In the rows, 128 means zero.
Known rows, with every way that one mark hangs from another
z498(z670(z935)): [131  91  91 112 106 104 111 130  84 143 120 112 114 126 141 153 148 137
 107 175 120 166  81 113 153 122 121  96 185 123 139 130 166 119 144 161
 138 120 175]
z460(z194(z414)): [129  89 100 125 115 104 116 134  65 143 118 127 122 125 132 146 116 132
 115 157 108 153  72 112 153 167 104 121 172 108 130 153 127 172 140 159
 219 117 162]
z414(z194): [133 104  86 163 113 127 123 133  68 150 127 119 124 122 138 152 126 134
 104 168 127 147  79 112 153 155 119 124 175 107 123 126 129 124 133 157
  85 113 158]
z414(z194(z460 z498)): [155  91  88 158 105 123 140 149  66 155 113 134 126 150  91 134 120  96
 102 172 112 154  87 118 171 190 121 130 180  97 100 126 126 133 148 156
  81 106 194]
z498(z670): [134 101  94 146 103 107 114 125  78 145 105 110 125 125 137 164 130 130
 106 164 127 147  80 115 151 139 106 102 170 126 131 124 181 121 140 157
 142 119 162]
z357(z935): [138 102  88 170  87 121 124 126  78 143 100 108 148 142 135 152  89 133
 118 163 106 154  78 124 152 131 102 118 163  99 135 131 109 125 144 158
 138 113 176]
z58(z268(z935)): [ 85 101  82 125 111 114 123 140  75 158  94 105 126 116 140 155 150 147
 111 175 116 143  70 133 169 126 100 115 171  94 144 122 113 132 133 169
 134 122 165]
z460(z194(z414 z498(z670) z935)): [145  71 101 139 106  99 140 133  61 139  69 145 118 166 129 136 134 124
 119 184 112 156  77 114 168 168 106 116 177 125 111 155 162 175 164 159
 215 117 208]
z340(z73 z209): [159 164 115 138  89 118 103 129  74 148 108  89 129 110 126 156 134 114
 113 163 107 146  83 127 144 151 140 125 169  98 160 136 116 128 157 151
 134  94 139]
z498(z194(z414 z460 z935(z670))): [143  74  93 127 113  77 147 128  73 147  89 133 118 145  72 162 121  91
 120 192 126 155  71 136 173 158  92 121 171  84  77 145  67 172 150 151
 176 145 180]
z498(z194(z414)): [133  91  99 128 115 102 125 123  69 146 123 118 119 122 139 178 117 129
 123 168 103 150  76 130 158 162  92 120 162  91 100 152 104 160 128 161
 175 110 167]
z498(z194(z414 z460 z935) z670): [133  65  93 130 115  89 143 126  63 151  75 135 117 159  90 170 127  83
 119 195 126 158  73 131 167 155  85 106 169 109  75 142 154 170 150 151
 174 108 180]
z935(z194(z460 z498) z670): [165 102  96 127 100  90 143 128  93 148 109 123 131 146  72 150 108 110
  95 176  55 142  80 117 183 170 107 127 182  84 119 119  89 120 161 153
 133 165 201]
z361(z981(z498(z194(z460 z935)))): [137 109  88 166  89 110 157 123  51 154 108 132 131 153  73 160 136  93
 154 156  75 154  83 133 152 160  61 114 165 112 112 113  97 140 147 185
 166 118 132]
z460(z194(z414 z498 z935)): [147  76 104 147 105 108 146 140  62 142  83 145 116 162 134 130 132 129
 120 179  97 159  79 120 168 176 109 126 182 104 114 158 114 182 157 161
 212 114 207]
z58(z209 z268(z935)): [ 83  84  50 126 112 138 117 146  70 139  95  95 124 112 128 154 147 144
 124 163 118 169  65 141 180 123 108 118 182  89 142 138 105 128 120 171
 127 120 170]
z670(z498): [138 117  95 142 115 117 115 133  87 142 121 108 120 118 134 140 133 141
 109 165 127 143  80 131 164 157 143 113 181  94 136 132 118 138 133 162
 136 126 179]
z414(z194(z460 z935)): [136  84  83 173 113 123 144 143  65 157  94 134 119 150  91 136 136  96
 105 186 132 156  78 122 166 156 117 127 183 100 103 123 123 144 148 149
  82 108 167]
z58(z209 z268): [ 80  73  69 139 103 151 114 149  74 137 117  90 128 121 131 155 119 139
 137 152 114 165  67 141 180 131 114 118 188  95 136 138 111 126 118 166
 136 120 170]
z414(z194(z498)): [151  99  91 163 106 128 134 139  68 150 115 128 125 137 138 142 127 130
 107 171 111 148  89 112 164 174 122 130 176 102 115 131 127 125 142 161
  82 109 194]
z361(z981): [130 119  97 159  87 116 129 129  72 147 132 118 124 112 109 153 133 133
 146 139  93 150  78 124 143 162 105 117 163 113 152 117 127 120 146 169
 162 115 150]
z460(z194): [133 101 100 149 111 117 112 127  67 145 119 119 125 125 134 154 126 140
 116 151 104 149  77 111 148 144 102 118 181 105 141 130 128 130 138 163
 207 123 156]
z670(z498 z935(z194(z414 z460))): [145  86  89  68 128  99 129 142  96 146 136 122 106 134 101 121 131 118
  93 189  70 162  70 131 183 163 155 113 194  83 128 153  97 178 146 154
 140 122 199]
z58(z209(z340(z73)) z268(z935)): [ 87 116  64 114  95 130 107 146  75 133  93  96 132 111 107 155 160 134
 136 170 124 164  72 147 200 127 122 117 173  54 155  82 105 127 134 169
 132 114 154]
z340(z73): [148 147  83 148  95 110 113 126  84 146 119 108 133 115 134 158 141 128
 116 172 109 147  91 123 150 152 121 113 170  65 148 128 123 130 145 156
 133 103 148]
z981(z498): [141 121  90 160  93 116 127 134  74 144 123 108 134 133 135 156 121 129
 107 158  91 144  87 116 151 147  77 112 172 121 135 122 119 140 127 180
 123 119 130]
z361(z981(z498)): [135 130  90 160  80 116 139 131  64 146 135 115 133 127 109 153 128 126
 142 140  77 145  83 120 140 165  77 113 160 129 148 110 118 133 143 187
 148 120 122]
z498(z194): [137 103  98 154 108 114 121 115  70 149 122 113 123 126 142 186 128 135
 125 158  99 148  82 128 152 137  92 116 171  87 112 133 108 119 125 163
 164 117 162]
z73(z340(z209)): [158 151  94 165  94 123 127 141  63 157 115  86 120 110 121 161 114 130
 108 153 107 149  72 130 155 135 117 130 172 133 128 175 127 131 143 168
 129 115 146]
z357(z935(z194(z498))): [155 104  92 164  87 128 142 117  80 145  95 114 148 165 138 150  82 143
 110 170  37 150  83 119 168 143 102 126 172  89 133 134 108 117 153 158
 132 117 212]
z268(z58(z209) z935): [134 113  52 132 149 119 136 133  76 143 101 110 121 118 119 152 163 140
  94 164 102 184  77 133 163 132 104 121 181 100 146 139 111 144 127 135
 120 121 150]
z194(z414 z460): [134  87  92 125 109 100 130 154  79 147 117 125 122 130  84 143 104  89
 104 170 111 155  73 127 165 189 109 121 168  98 113 145 122 184 141 151
 150 105 167]
z981(z498(z670)): [139 113  88 150  94 110 125 128  70 143 108 109 135 139 135 159 122 123
 105 162 105 143  87 111 150 140  75  99 168 142 129 119 167 135 133 178
 126 125 130]
z361(z981(z498(z194))): [134 124  93 158  87 115 139 116  54 148 134 118 134 131 111 173 128 124
 154 140  70 148  85 127 142 157  63 112 159 115 126 116 104 123 135 192
 170 121 122]

Rows
[129  80  99 143 115 103 131 134  64 142  91 137 116 142 133 139 132 129
 123 176 114 157  72 117 157 155 104 122 179 106 124 150 123 182 149 156
 214 117 171] => z460(z194(z414 z935))
[135  94  88 107 111 107 118 119  88 147 122 111 116 132 141 159 142 144
  95 178  72 159  76 111 158 116 117 102 187 119 142 128 170 113 145 156
 141 125 176] => z498(z670(z935(z194)))
[161  73  99 132  95  76 161 152  84 141  75 143 118 162  61 126 118  86
 108 200 119 158  78 132 190 192 115 125 176  90  89 145  84 188 168 150
 146 144 220] => z194(z414 z460 z498 z935(z670))
[151  89  88 157 104 120 132 132  63 148 101 127 125 148 138 147 129 126
 105 176 125 147  87 107 163 168 120 118 174 124 112 128 176 119 150 160
  84 112 194] => z414(z194(z498(z670)))
[138 103  87 120  97 104 121 130  75 141 122 110 125 140 139 153 140 130
 104 172 102 159  88 108 150 123  90  93 180 139 133 125 152 137 138 181
 124 125 140] => z981(z498(z670(z935)))
[141 143  65 121 134 112 125 135  81 139 103 110 128 112 103 151 175 133
 103 170 104 179  85 139 182 135 117 121 173  72 158  89 110 142 139 132
 124 114 136] => z268(z58(z209(z340(z73))) z935)
[148 100  93 118 105  82 124 108  79 137  95 113 142 138 110 151  82 128
 124 180 134 147  72 137 169 145 121 119 163  82 104 150  57 154 153 161
 167 160 198] => z357(z935(z670(z498(z194(z414)))))
[ 90  83  53 113 111 114 118 139  77 134  91  94 128 106 110 154 144 143
 122 168 138 165  62 136 184 117 111 119 182  85 140 134  79 124 132 170
 131 164 173] => z58(z209 z268(z935(z670)))
[129 115  72 129 139 119 130 138  78 137 104 109 124 114 105 150 163 140
 104 162 103 177  77 138 184 130 109 121 176  97 151  88 112 140 128 136
 129 125 144] => z268(z58(z209(z340)) z935)
[140  98  87 140 104 101 134 121  59 151 103 117 136 157  97 176 116  88
 111 169  98 145  86 121 156 144  58  99 169 123  91 119 148 134 134 178
 149 120 134] => z981(z498(z194(z460) z670))
[149  86  93 118 117  71 145 145  89 142  84 132 113 142  61 119 125  89
 106 200 151 152  71 140 185 176 136 119 182  88  99 144  77 198 163 149
 147 156 194] => z194(z414 z460 z935(z670(z498)))
[ 85 105  83 125  88 140 103 150  79 133 118  89 137 116 112 158 130 130
 150 161 117 158  74 147 199 133 128 117 177  60 148  82 111 126 131 164
 141 114 156] => z58(z209(z340(z73)) z268)
[152  79  90 176 105 124 158 148  64 156  84 144 120 167  90 128 137  96
 108 190 117 156  85 120 177 177 119 132 187  97  94 128 120 144 155 153
  78 105 204] => z414(z194(z460 z498 z935))
[135  78  87  81 116  94 126 134  86 148 118 124 114 141 106 148 126 111
  91 186  74 166  71 114 168 147 115 103 183 115 125 140 167 154 153 151
 147 117 182] => z498(z670(z935(z194(z414 z460))))
[131  64  86  78 120  80 125 130  70 149 117 129 109 145  96 168 129  91
 112 184 116 171  76 124 165 150 100  99 176 104  87 147 145 162 144 156
 176 110 181] => z498(z194(z414 z460) z670(z935))
[125 103  93 142 131 131 125 145  82 137 130 100 125 123 107 154 131 136
 117 150  98 171  81 138 183 140 112 121 181 103 144  88 117 138 124 130
 136 122 144] => z268(z58(z209(z340)))
[147 108  97 152 109  92 130 125  89 139  88 116 119 130 112 133 145 139
 111 187 148 146  76 131 170 136 140 116 186  91 125 128  82 143 151 156
 136 166 189] => z194(z935(z670(z498)))
[156 106  87 126 103  96 131 113  91 145  95 110 149 151  73 135  77 116
 101 182  85 143  71 131 178 142 128 120 179  80 125 124  70 127 163 151
 135 167 194] => z357(z935(z194(z460) z670(z498)))
[150  84 100 128  98  99 135 139  76 140  98 129 119 145 134 148 116 122
 107 176 110 150  82 119 169 188 113 113 164 124 113 151 173 167 150 159
 150 107 207] => z194(z414 z498(z670))
[161  82  87 162 105  99 157 142  70 151  82 144 125 162  74 128 132  95
 105 196 132 154  84 118 181 172 124 134 187  97  90 122  93 138 165 152
  82 144 204] => z414(z194(z460 z498 z935(z670)))
[139  85  86 100 112 104 122 129  88 150 119 117 118 141 106 152 136 117
  93 180  72 164  76 111 163 127 115 101 190 114 134 126 166 121 151 153
 136 121 176] => z498(z670(z935(z194(z460))))
[166  98  95 141  83  97 146 120  87 147  87 119 154 166  75 145  71 112
 103 180  57 150  78 122 177 151 101 127 173  83 118 126  76 119 170 154
 135 157 216] => z357(z935(z194(z460 z498) z670))
[150  63  96 138  99  95 156 152  71 147  62 146 116 174  82 131 126  83
 111 200 117 161  79 130 182 192 110 115 173 114  90 147 161 189 167 152
 149 103 218] => z194(z414 z460 z498(z670) z935)
[141 105  91 172 101 115 142 119  61 149  99 117 130 154 137 172 136 126
 123 177  87 149  85 126 155 129  62 112 173 107 102 130  94 143 128 181
 143 120 141] => z981(z498(z194(z935)))
[132 122  89 149  80 108 132 124  60 144 121 118 134 132 105 154 128 121
 141 144  90 145  83 118 137 159  75 102 157 147 146 107 162 125 148 187
 152 124 122] => z361(z981(z498(z670)))
[ 84  86  50 117 117 141 123 134  74 143  95  95 126 116 130 157 142 150
 117 168  71 165  59 136 184 116 104 122 184  84 149 137 109 122 125 168
 125 128 174] => z58(z209 z268(z935(z194)))
[153 129  77 119 114  84 128 106  88 144  96 114 125 106 113 161 148 150
  85 179  81 143  71 116 164 127 103 121 170  90 148 125  93 116 148 158
 131 166 168] => z268(z935(z194 z670))
[153  88  97 146  95 106 132 144  74 149  94 127 126 161  87 147 121  92
 102 172 108 154  88 122 173 178 109 111 178 112 107 125 169 130 156 160
 139 110 203] => z194(z460 z498(z670))
[151  83  88 150 104 115 139 142  62 154  97 135 126 158  91 140 122  92
  96 180 123 152  86 112 170 181 116 119 179 118  97 123 171 126 156 156
  83 106 195] => z414(z194(z460 z498(z670)))
[ 97  88  53 100 116 119 122 126  81 136  91  93 128 109 112 158 138 152
 113 170  89 162  57 133 190 111 109 122 184  83 146 132  80 115 133 166
 127 167 175] => z58(z209 z268(z935(z194 z670)))
[151 109  90 142  96  94 118 115  86 138  96 105 145 135 109 137  89 138
 116 171 139 145  76 130 164 133 133 117 173  88 131 130  71 129 156 158
 138 165 193] => z357(z935(z670(z498)))
[141 100  96 154 122 112 129 118  74 148  97 117 114 140 136 158 149 140
 126 180 122 146  82 141 167 136 127 113 186  83 103 139  92 136 133 163
 157 126 189] => z670(z498(z194(z935)))
[139 104  93 135 103 103 135 125  63 146 123 117 129 136 134 173 110 119
 121 165  86 146  84 125 154 160  63 113 161 110  99 146  97 170 123 181
 155 117 137] => z981(z498(z194(z414)))
